Each row was made from one small tree. The marks that hang from a mark follow it in brackets, in the order of their numbers. Every link used is in the known rows. Write each row's tree.
In the rows, zero is written as 128.
Known rows:
k_723[k_424 k_815]: [133  54 131 146 155 148 181 156  91 110 167  75  88 115 133 105 165 146
 144 117 172  73 114  77 113 103 114 202]
k_618[k_974]: [135 150 146 126 142 115 123 139 123 131 109 129 129 160 138 130 109 126
 137 107 166 160 154 132 158 166 133 159]
k_148[k_518 k_594[k_424]]: [ 90  85  95 119 101 100 141 108 182 142 144 107 145 106 134 112  92 145
 149 131 129 120 113  87 120 121 171 128]
k_594[k_424 k_815[k_723]]: [ 67 114 177 177 114 147 132 151 143 100 139  84 122 115 157  68 141 115
 123 107 108  72  98 125 162 159 190 195]
k_139[k_148 k_230 k_594[k_518]]: [ 80 109 129 149 124 166 160  65 154 169  94 135 177 128 189 136 103  98
 181 114 178 115 107  87 183 154 130 136]
k_618[k_815]: [135 116 115 103 136  93 127 129 114 117 103  96 117 109 157 148 155 133
 123 160 117 120 142 148 146 106 145 116]
k_618[k_815[k_723] k_974]: [133 140 137 102 141  79 133 153  98 111  87  95 138 147 176 126 117 140
 128 125 162 131 154 150 169 162 159 144]
k_139[k_230[k_518] k_618]: [161 154 172 165 124 156 158 116 182 171 131 131 129 140 143 129  71  69
 151 143 141 145 175 151 131 136 130  93]
k_148[k_594]: [114 121  96 126 144  95 139 113 168 134 142 111 133 119 148 127  90 145
 148 131 114 141 101 109 129 133 133 126]
k_618[k_815[k_723[k_424]]]: [126 101 117 122 137 100 159 145  94 101 109  85 125 114 169 105 138 143
 130 143 141  91 124 138 135 119 147 133]
k_618[k_815[k_723[k_424 k_504]] k_974]: [149 108 131 130 148  96 150 157 103 103  92  85 130 142 165 108 111 151
 134 125 172 118 170 141 167 171 163 155]
k_139[k_594[k_424 k_518 k_815] k_618]: [ 74 172 157 150 116 117  96 132 159 132 163  62 132 116 152 119 125 107
 178 140 127  97 129  71 152 162 185 120]
k_594[k_424]: [114 132 146 159 129 152 122 132 119 125 133 101 111 120 141 121 148 112
 114 148 110 106 137 128 149 118 166 169]
k_139[k_148[k_594[k_815]] k_230[k_518]]: [ 98  74 154 182 128 159 195  68 209 171 104 144 154 119 190 122  79  81
 166 111 138 124 109 140 178 140 123 168]
k_139[k_148 k_230[k_518] k_618[k_815]]: [153 116 157 149 119 151 184 100 165 178 101 130 140 116 188 174  95  59
 150 161 140 112 178 162 172 117 132 106]
k_594[k_424 k_518[k_230] k_815[k_723]]: [ 35 119 232 206 103 138 117 153 145 110 136  76 152 127 174  77 100 122
 147 130 135  58  82  99 155 177 200 219]
k_594[k_424 k_518]: [ 81 152 166 184 117 143 111 136 127 129 122  80 139 124 154 110 159 127
 141 149 115  98 127  77 153 112 171 183]
k_139[k_148 k_230 k_618[k_974]]: [145 137 154 145 131 168 175 124 160 170 101 152 140 145 186 165  72  70
 154 116 176 137 171 136 192 169 132 133]
k_139[k_148 k_230 k_618[k_815]]: [146 115 132 129 127 152 177 116 154 160  97 129 131 110 198 179 104  75
 145 153 141 109 161 149 185 128 141 102]
k_723[k_504 k_815]: [163  62 127 129 126 146 136 151 138 129 163  87 121 109  98 149 146 165
 109 124 129  86 166  90 125 145 150 145]
k_815[k_723[k_424 k_504]]: [138  86 125 168 125 149 170 151 121 106 141 108 146 128 123  66  93 157
 129 108 155  79 131 111 112 166 147 141]
k_594[k_424 k_518 k_815]: [ 42 131 195 201 110 140 107 145 163 111 125  66 129 114 162  81 173 121
 155 124 102  84 100  78 173 136 187 213]
k_723[k_424]: [130  92 124 165 149 146 168 135 110 111 136 110 104 125 134  87 132 131
 152 126 159 107 117 111 118 115 114 167]
k_139[k_230 k_594[k_518]]: [ 92 139 135 146 135 147 133  83 161 153 107 112 158 141 166 107  98 113
 180 119 169 140 112  88 153 158 140 115]
k_139[k_148[k_518] k_230 k_594]: [ 93  69 104 112 104 164 172  57 162 172 102 160 175 121 164 136  88  96
 170 102 195 116 117 106 164 155 135 106]
k_723[k_424 k_504 k_815]: [165  27 123 167 148 163 176 156 119 111 170  70  97 106 106 108 150 166
 133 121 159  65 156  73 115 132 137 186]
k_815[k_723]: [114 131 132 130 115 126 145 145 113 117 133 124 157 136 139  92 102 142
 120 106 142 100 111 125 118 157 140 124]
k_148[k_594[k_518]]: [ 89 136 110 141 135  89 132 116 175 136 133  95 151 122 157 118  96 155
 166 133 118 136  95  75 131 128 137 136]
k_139[k_230 k_594]: [116 125 121 130 145 153 141  79 155 150 115 127 139 138 157 114  90 101
 163 117 166 145 120 124 151 160 136 104]
k_139[k_148]: [116  99 121 130 117 147 155 110 121 143 115 150 148 115 153 157 133 115
 128 123 137 102 122 126 157 124 118 149]

Write each row's tree:
[114 127 129 156 125 149 181 108 195 173 120 129 155 118 197 158  65  91
 175 135 142 121 128  97 173 143 135 117] : k_139[k_148[k_594[k_518]] k_230 k_618]
[ 50 115 214 175 104 115 124 150 153 113 132 104 168 135 161  83  80 139
 161 112 152  81  73  97 133 187 163 178] : k_594[k_518[k_230] k_815[k_723]]
[ 64 122 131 153 130  87 129 121 199 125 136  86 144 116 163 100 105 151
 176 115 109 125  76  74 145 145 149 157] : k_148[k_594[k_518 k_815]]
[133 122 136 119 152  88 154 156  89 103  91  86 127 145 179 106 119 141
 139 122 180 121 151 143 165 157 152 164] : k_618[k_815[k_723[k_424]] k_974]
[ 34 134 198 201 101 140 120 157 152 104 129  63 149 119 169  55 153 131
 150 110 112  65  88  76 166 154 196 209] : k_594[k_424 k_518 k_815[k_723]]
[119 165 131 123 135 115 128 106 162 155 115  80 142 126 184 144  94  99
 185 157 156 133 151  98 157 149 161  66] : k_139[k_230 k_594[k_518] k_618[k_815]]
[ 65 122 127 148 115 145 128  86 116 150 123 105 166 113 173 147 143 114
 161 136 149  81 113  74 175 137 155 162] : k_139[k_148 k_594[k_424 k_518]]
[ 84  76 138 176 136 173 186  88 194 152 102 129 137 109 205 124  98  89
 154 113 129 110  96 126 201 145 148 185] : k_139[k_148[k_594[k_424 k_815]] k_230]
[ 65 110 154 158 133  87 129 121 194 129 142  95 146 119 166 113  68 145
 175 130 126 122  73  90 137 160 151 163] : k_148[k_594[k_518[k_230] k_815]]
[115 175 116  99 124  77 101 125 130 139 140  69 142 117 156 160 120 126
 175 166 140 115 151  85 135 138 159  63] : k_139[k_594[k_518] k_618[k_815]]
[142  87 113 132 134 108 156 145 110 102 111  83 129 110 156 106 130 153
 124 146 134  86 143 137 135 134 158 124] : k_618[k_815[k_723[k_424 k_504]]]
[ 66  57 148 137 101  99 136 110 200 136 154 110 139 106 146 111  48 131
 156 135 143 105  88 110 123 158 187 157] : k_148[k_518[k_230] k_594[k_424 k_815]]
[123 127 146 150 137 152 147  63 167 169 118 129 148 144 148 109  82  86
 167 124 166 149 138 140 140 151 128 108] : k_139[k_230[k_518] k_594]
[ 48 112 178 186 110 123 146 155 151  98 128  81 153 126 160  43 135 147
 174  88 145  76  72  67 140 159 152 188] : k_594[k_518 k_815[k_723[k_424]]]
[ 59 113 210 173 112 117 111 138 164 122 127 106 147 129 154 108  98 129
 166 127 142 101  85 100 140 167 154 180] : k_594[k_518[k_230] k_815]
[ 90  97 127 144 124 119 156 101 149 152 123 134 164 114 176 161  86 131
 155 139 141 105  96  99 154 137 127 159] : k_139[k_148[k_594[k_518[k_230]]]]
[136 160 126 123 138 145 138 102 166 159 140 117 131 136 154 136  68  85
 170 134 162 143 150 120 142 167 145  63] : k_139[k_230 k_594 k_618]
[ 71  87 141 151 121 119 154 105 166 144 124 127 160 110 179 148  92 127
 161 124 135  99  82  98 164 146 134 174] : k_139[k_148[k_594[k_518[k_230] k_815]]]
[ 73  91 120 121 120 132 139  86 141 137 129 128 151 109 160 139 131 112
 162 104 149  94  96 109 172 162 136 142] : k_139[k_148 k_594[k_815]]
[111 113  93  81  87 118 141  97 140 166 153 139 167 109 136 175  92 107
 167 128 173  98 145  89 133 151 143  63] : k_139[k_148[k_518] k_594 k_618]
[ 97  97 156 155 110 132 135 148 167 104 136 108 142 120 131  75 115 141
 131  91 119  91 109 126 142 184 163 145] : k_594[k_815[k_723[k_504]]]
[111 145 145 136 134 143 135 107 190 148 142 108 124 129 159 117  77  81
 180 116 154 135 130 120 157 183 156  84] : k_139[k_230 k_594[k_815] k_618]
[ 82 137 201 191 119 143 108 134 121 134 130  93 142 131 160 132 105 118
 138 171 136  92 121  99 142 134 175 191] : k_594[k_424 k_518[k_230]]
[ 80 139 123 166 136 106 127 118 168 134 138  76 140 117 167 115 111 144
 157 146 106 121 101  74 147 122 163 165] : k_148[k_594[k_424 k_518]]
[122 173 122 122 130 123 106 124 128 141 169  86 121 121 137 148 110 101
 149 156 133 112 155 107 134 150 170  90] : k_139[k_594[k_424] k_618]
[ 66 102 211 185  99 122 121 151 168 114 133 100 172 131 149  86  73 148
 156 114 145  77  93  98 134 201 174 168] : k_594[k_518[k_230] k_815[k_723[k_504]]]
[ 87 157 130 141 109 137 125 108 127 158 149  95 158 112 170 170 122  99
 168 153 145  80 141  69 166 144 165 122] : k_139[k_148 k_594[k_424 k_518] k_618]
[ 81  92 158 164 124 132 157 151 143  94 140 102 127 122 147  53 123 134
 149  87 141  84  84 118 137 164 147 173] : k_594[k_815[k_723[k_424]]]
[ 68  58 103 120  98  86 166 121 198 121 148 108 155 108 138  65  73 160
 173  89 151 105  75  80 111 153 157 131] : k_148[k_518 k_594[k_815[k_723[k_424]]]]
[ 76 109 138 130 117 128 131  82 117 156 125 133 180 124 167 167  93 120
 168 137 177  94 102  89 152 157 133 139] : k_139[k_148 k_594[k_518[k_230]]]
[141 123 142 147 121 177 178 116 163 168 115 152 140 122 177 163  86  72
 148 131 149 115 151 135 171 141 128 112] : k_139[k_148 k_230 k_618]
[ 87 159 160 152 126 137 129 111 196 150 134  93 144 132 169 107  84  91
 198 117 156 128 123  85 159 181 159  94] : k_139[k_230 k_594[k_518 k_815] k_618]
[128  95 138 107  82 131 153 127 140 164 145 160 157 113 137 188  65 100
 142 146 168  92 150 121 125 144 140  97] : k_139[k_148[k_518[k_230]] k_618]
[ 77 110 129 160 140 111 134 121 187 119 147  81 114 106 164 102 112 130
 149 127  92 116  90 110 157 142 169 175] : k_148[k_594[k_424 k_815]]
[ 89 104 109 141 121 119 157 103 153 149 119 128 164 112 173 151 113 133
 156 127 130 106  99  88 160 125 125 154] : k_139[k_148[k_594[k_518]]]
